Each row was made from one walk, in order. Every step used is in the known rows, and no mark comes twice. Write each row's walk.
Known rows
vudad-fozi-fekev-rigef: 26	75	-103	-112	19	2	0	-24	-75	223	39	0	-222	-82	-181	-42	-12	192	195	25	58	-24	-29	79	-212	-76	387	9	3	-127	80	37	46	-108	483	262
repe-vudad: 54	22	-80	-128	57	28	-278	184	24	276	-197	352	-156	49	77	62	-22	-131	-10	45	29	38	-30	-15	87	-63	-42	92	92	71	81	45	74	-3	-458	-199
teka-fozi-vudad-loget: 159	-51	206	93	-130	-43	-279	21	-95	-195	47	35	313	32	1	-28	10	-7	-346	-70	76	57	29	-119	-97	335	-144	-25	-223	-231	-141	-97	-215	-56	-219	-7
fozi-vudad: 22	33	76	-16	-56	43	-273	76	5	149	-6	214	-114	-89	33	89	34	-65	-237	24	81	47	-33	62	143	110	-64	79	-106	-98	92	35	-55	13	-408	-124
fozi-fekev: -40	47	-63	148	-38	-61	-137	-69	-74	23	-95	223	12	-210	-51	5	-18	137	98	78	-61	139	-43	89	-42	15	398	49	103	52	123	49	-17	11	127	-87
fekev-repe-vudad-loget: 215	-111	456	173	104	-127	-150	181	171	-29	-62	-184	-165	140	129	56	-74	-185	122	-60	-147	-46	-6	-150	19	66	-208	-42	-170	17	-24	61	55	-94	-527	-65
teka-fozi-fekev-loget-vudad-rigef: -77	170	-762	-260	-32	79	108	25	-369	-185	100	-85	505	19	38	-226	59	70	327	12	75	-16	-1	40	-484	17	33	-19	180	178	-213	-65	70	-21	632	96
rigef-fekev-loget-vudad: 65	12	-428	85	57	-107	96	-55	-291	408	142	-105	248	-48	43	-134	45	-154	97	50	92	-30	43	-20	255	-195	-321	-100	79	18	-94	19	-133	24	318	-22
loget-fekev-rigef: -142	-132	91	52	66	91	281	-93	-94	413	85	-52	-280	-120	-155	-110	-22	150	-127	-65	-85	19	-59	90	152	8	221	30	260	-321	173	72	236	50	381	125
mebemo-fozi-fekev-repe-vudad-rigef: -270	215	197	-292	40	62	-12	71	131	-635	-59	-35	-259	56	135	25	-73	-37	319	13	-144	-91	-52	8	79	-54	5	-10	64	560	-117	26	439	45	-113	-98
vudad-rigef: -108	-56	-190	-320	-22	114	58	-37	-78	-123	20	-35	-137	14	101	51	20	-66	9	12	39	105	-52	84	-153	96	257	74	257	170	136	-15	9	91	-185	81
teka-fozi: -16	-46	-143	52	-26	3	-48	-7	-247	-26	-57	358	341	-31	-21	5	-12	-28	-251	-69	-55	81	-31	-150	-197	124	171	63	91	-8	-61	-12	-106	58	-255	-23
fekev-repe: 31	-82	195	250	77	-83	171	31	46	18	7	43	-184	-71	78	101	-35	-136	-12	-80	-187	-20	-58	-115	-42	-7	85	21	-60	52	56	145	47	30	-467	2
repe-vudad-rigef-fekev-fozi-teka: -46	-67	188	-454	70	36	8	-41	152	-515	13	78	-234	201	-48	-35	-88	8	-6	161	-296	-70	-13	23	388	-90	-181	25	48	354	85	-13	33	-30	298	43
loget-fekev-rigef-vudad-fozi-teka: 4	-171	46	16	43	86	300	-51	136	267	6	-188	-260	125	-254	-26	54	307	244	98	-16	-158	39	92	-220	-280	91	12	68	-442	76	-74	-89	-75	533	192
mebemo-fozi-fekev-repe-vudad-loget: -12	93	658	232	40	-165	-146	76	216	-465	-60	-157	-53	33	84	-9	-119	0	368	-84	-180	-92	34	-144	101	41	-102	-156	-238	194	-206	39	199	-21	-178	-149
mebemo-fozi-fekev-rigef-vudad: -338	178	302	-14	-26	17	-88	29	-76	79	37	116	-115	64	-74	5	23	145	208	43	-45	-81	-81	-20	-139	-90	182	-57	-47	-169	-62	-39	-63	84	114	-72
repe-vudad-fozi: 218	56	-292	-232	31	16	-275	167	91	282	-246	235	36	100	39	59	-8	-90	28	30	223	-9	75	22	-112	-193	-46	62	56	127	0	-15	37	-98	-285	-21
mebemo-fozi: -197	4	179	78	-18	-14	47	6	-16	-32	-7	186	144	-43	72	115	-52	-60	0	-143	-15	14	18	-88	97	38	97	-25	84	112	-83	31	3	208	-402	-124
vudad-repe: 18	-39	-446	246	-38	-38	117	-39	43	219	-48	-129	-71	-85	-15	160	55	-140	52	-11	132	132	-31	-12	-153	52	137	30	-15	-151	44	20	-117	-4	-307	11
teka-fozi-vudad-repe: 70	83	-462	102	-101	62	-68	-15	-55	-14	-4	25	151	-67	-88	82	85	-126	-326	-8	202	80	-34	-65	-172	189	-141	54	-216	-195	-93	-63	-149	-82	-269	-59
mebemo-fozi-teka: -242	-144	324	112	-24	-21	68	7	138	-305	32	190	-45	-38	-37	165	-73	41	295	-33	-236	-48	-12	-47	126	-11	80	6	4	2	-76	51	-68	191	-394	-148
fekev-fozi-vudad-rigef: -28	80	126	-414	-25	148	66	82	214	-314	97	-3	32	65	63	-37	-8	-28	-378	-87	-35	-59	-2	90	-37	190	-140	65	-113	134	72	3	77	20	-15	102
teka-fozi-fekev: -33	89	-182	122	-59	-36	-178	-101	-259	-168	-105	364	315	-136	-104	-72	-18	174	-103	31	-96	126	-66	-58	-215	95	362	58	79	43	-73	-7	-59	7	191	-74
rigef-vudad-repe: 48	27	-433	259	-47	-36	0	-10	45	344	-134	-172	85	87	7	166	140	-140	65	74	247	68	-17	-57	-419	-77	26	4	-87	-231	20	-101	-340	-37	-341	-53
rigef-fekev: 3	-69	-22	92	-13	-90	-94	-217	-227	124	9	222	-48	-104	5	49	7	-60	-242	120	-12	145	-25	-32	420	-53	144	-13	114	114	113	10	-148	68	61	-41
fekev-loget: 52	-72	-360	233	41	-83	-128	72	-124	353	92	99	221	-37	90	-58	27	-23	-14	-7	146	-5	-32	-122	41	4	35	-55	-128	99	48	106	-176	26	-47	36
fekev-rigef-vudad-repe: -72	0	-299	76	10	32	147	61	-8	545	37	-253	-302	141	-81	109	122	-120	87	72	156	-42	-111	-59	-395	-70	32	7	-136	-506	73	-45	-227	-52	-193	100
fozi-teka: -41	-214	116	145	-11	-39	3	19	76	-91	-10	176	-197	-69	-48	123	-33	30	253	71	-220	32	-49	19	29	12	214	106	73	-99	119	68	-122	66	-347	-105
teka-fozi-vudad: 39	57	-48	-44	-76	69	-247	52	-173	-41	-1	364	220	-29	-6	25	39	-35	-468	-7	51	57	-31	-56	-30	166	-126	84	-143	-85	-70	-22	-79	1	-315	-98

Which walk is each row?
166	-123	250	158	26	-26	-101	0	122	153	-191	-168	61	27	0	-76	-54	100	-10	-49	62	91	112	14	203	48	-57	-54	132	-154	42	-60	98	-48	180	-86 -> repe-vudad-loget-fekev
104	-321	656	422	25	-95	375	-108	368	-327	37	-396	280	-10	-209	-113	-129	307	85	-174	-375	-42	132	-47	57	161	75	-82	-47	-308	5	8	-63	3	494	165 -> vudad-loget-fekev-fozi-teka
-19	74	43	-481	76	49	-49	-41	29	-243	-15	58	-38	192	58	-70	-67	-91	-320	66	-74	7	11	23	322	-50	-213	3	123	435	45	-37	99	-8	333	46 -> repe-vudad-rigef-fekev-fozi
192	-85	225	3	28	-83	-290	157	76	108	-149	-18	-33	132	86	33	-40	-113	78	9	31	55	39	-51	24	114	-93	-12	-20	-96	15	-17	-95	-48	-401	-137 -> repe-vudad-loget
-176	140	-136	275	-20	-118	-167	-40	-108	-69	105	84	391	-141	53	-92	-18	165	249	-33	94	-31	-4	-111	131	-32	156	-129	-112	307	-131	61	-49	97	335	-87 -> mebemo-fozi-fekev-loget
-130	-61	91	57	47	98	197	-22	-83	524	-14	-73	-171	53	-115	-75	68	157	-131	29	24	-41	-41	46	-81	-123	122	15	155	-394	139	-30	7	28	316	62 -> loget-fekev-rigef-vudad
-36	30	-642	-340	36	91	233	160	-149	161	136	-267	172	61	183	-109	60	-157	332	-73	131	-75	24	83	-289	-28	-139	-14	159	80	-60	-1	51	44	128	88 -> fekev-loget-vudad-rigef
-165	-78	754	79	-38	64	165	-43	98	-18	225	-432	-134	-21	-95	-124	-52	153	-161	-168	16	-96	62	48	373	211	-164	-133	-76	-426	-78	-44	185	75	295	79 -> mebemo-fozi-vudad-loget-fekev-rigef
130	-115	375	260	-87	-8	-17	-94	117	35	6	-305	114	-102	-26	-77	6	154	-245	-50	105	74	91	123	252	212	-71	-65	-38	-301	52	-63	-5	-28	233	-14 -> fozi-vudad-loget-fekev
162	83	-87	229	20	-117	105	-70	103	-152	-40	-66	-7	-135	-51	61	-21	94	211	-44	-41	-37	19	-13	-239	-121	224	-5	-91	200	-20	84	123	-113	166	172 -> vudad-fozi-fekev-repe
-48	51	-407	-261	-48	25	-187	-126	-215	-62	264	-101	-1	19	125	-101	100	-36	-302	204	281	33	-43	38	527	11	-243	-78	-145	360	82	-40	-129	-14	473	58 -> fozi-vudad-rigef-fekev-loget
144	-78	210	238	-111	22	0	-138	-64	-169	4	-132	375	-67	-84	-166	2	198	-465	-95	89	86	88	-28	87	272	-151	-60	-47	-263	-84	-113	-35	-49	336	4 -> teka-fozi-vudad-loget-fekev
39	-18	-135	-30	30	91	232	-46	-15	524	-38	-171	-25	124	-151	-85	75	192	-74	-9	197	-92	60	71	-265	-253	77	-19	104	-347	77	-99	-50	-71	508	243 -> loget-fekev-rigef-vudad-fozi
89	12	165	55	118	-98	-126	-23	-57	37	-41	195	-353	48	61	53	-41	-228	-139	127	-140	-16	-63	-105	517	-188	-264	0	-77	316	38	93	139	-44	-228	-127 -> rigef-fekev-repe-vudad
-168	105	288	-45	-81	51	-135	77	64	-101	63	189	39	-85	67	118	-13	-75	-185	-93	84	-34	13	11	250	83	-159	7	-147	11	-83	6	19	151	-498	-191 -> mebemo-fozi-vudad
-218	129	174	131	-56	-34	-68	-89	-27	-231	-37	206	96	-194	-2	35	-67	131	173	-49	-66	75	-3	25	74	15	282	-23	52	192	-88	23	80	146	11	-142 -> mebemo-fozi-fekev
-57	178	-167	-290	49	69	-120	48	-116	-570	-107	134	-103	103	58	-63	-28	-16	69	75	-174	-8	-110	-59	-220	31	72	74	48	444	-82	-6	329	-101	68	3 -> teka-fozi-fekev-repe-vudad-rigef
128	164	-288	59	-80	-49	-238	-74	13	102	-205	116	246	30	-19	39	82	204	162	116	243	26	66	71	-451	-239	290	-3	-26	49	-4	-127	-262	-93	243	30 -> rigef-vudad-fozi-fekev
125	-182	-98	47	-9	-34	12	-9	152	-57	-38	71	-47	-16	-77	126	-15	106	299	36	-47	-30	55	17	-163	-119	160	70	14	-51	37	3	-168	-36	-123	74 -> vudad-fozi-teka
-51	26	-245	-553	19	150	-190	144	-10	-53	-127	117	-214	164	151	44	11	-147	38	90	63	47	-41	131	-7	8	2	107	228	273	113	-25	142	-1	-297	-70 -> repe-vudad-rigef
-111	-27	102	-104	54	33	-50	130	-126	491	38	94	-196	156	-18	35	70	-35	-39	57	10	-60	-114	-30	-272	-82	72	56	-35	-383	109	-10	-194	28	-206	41 -> fekev-rigef-vudad
140	-115	-215	-124	-19	35	306	106	135	43	-49	-99	-2	-13	-101	91	13	-50	572	-42	-86	-117	114	157	-388	-203	-109	76	153	-247	-95	-23	-39	-43	-195	22 -> loget-vudad-fozi-teka
39	123	-469	135	4	-68	-21	81	-139	301	40	-18	328	-154	5	-156	40	67	433	4	43	-24	21	73	-205	-119	-8	-37	44	-55	-84	73	2	-13	377	-75 -> fozi-fekev-loget-vudad
39	24	-538	104	-18	34	335	38	46	346	-75	-307	3	-101	-35	104	82	-288	323	-91	87	53	46	107	-404	-57	-133	32	115	-366	-65	-14	4	-7	-338	-55 -> loget-vudad-repe
160	157	-163	79	37	-56	332	39	104	-15	-75	-203	7	-142	-72	-11	-10	-32	475	-106	-83	-117	85	144	-471	-219	-50	-1	54	-6	-139	43	244	-110	133	91 -> loget-vudad-fozi-fekev-repe
14	-112	148	397	86	-15	406	-116	94	47	-12	-139	-114	-187	-20	-4	-48	45	-115	-115	-172	0	-11	2	126	-36	77	24	124	35	78	116	255	49	70	33 -> loget-fekev-repe
186	-132	70	160	117	16	241	36	362	-120	-139	-87	-318	36	-110	38	-76	121	299	31	-167	-156	83	48	134	-285	-159	42	16	87	5	60	299	-142	125	35 -> loget-fekev-repe-vudad-fozi-teka
-87	68	-217	-427	-120	121	-125	-233	-351	-435	112	180	5	45	22	-68	70	-40	-546	166	86	101	-56	13	271	140	-108	49	52	270	-9	-147	-61	11	224	25 -> teka-fozi-vudad-rigef-fekev
-73	-43	-496	-162	1	-44	-21	-206	-311	-26	219	-93	36	59	155	-82	50	-23	-92	141	165	68	-45	-45	331	-30	-8	-96	91	433	93	-2	-150	30	518	131 -> vudad-rigef-fekev-loget
192	-39	617	99	-26	-88	-112	112	296	-131	96	-212	293	42	7	-25	-58	2	-352	-176	-59	-56	83	-50	-33	291	-224	-67	-389	-233	-39	17	-166	-43	-91	74 -> fekev-fozi-vudad-loget
-21	19	-7	-347	101	98	32	160	106	-212	-54	-42	-416	150	182	69	-22	-236	90	12	-99	-65	-78	-2	-38	-25	-126	79	54	358	69	53	304	-27	-459	-1 -> fekev-repe-vudad-rigef
58	70	339	-12	-8	-47	-66	-120	61	-39	97	159	104	-79	-77	-35	-32	-25	-617	7	-69	-8	29	-4	472	32	-281	-20	-250	73	23	22	-107	-8	215	9 -> rigef-fekev-fozi-vudad
-268	123	389	-249	-29	63	168	-174	-8	-626	249	-147	-355	15	134	66	-10	-156	-249	24	-44	-91	-32	18	532	27	-334	-74	-144	473	-66	-16	199	112	-77	12 -> mebemo-fozi-vudad-rigef-fekev-repe
148	-79	411	79	-103	-66	-249	45	88	18	57	-109	36	-4	63	16	15	-30	-151	-25	97	46	32	23	72	260	-131	-35	-179	-232	20	-28	-177	-27	-304	-68 -> fozi-vudad-loget
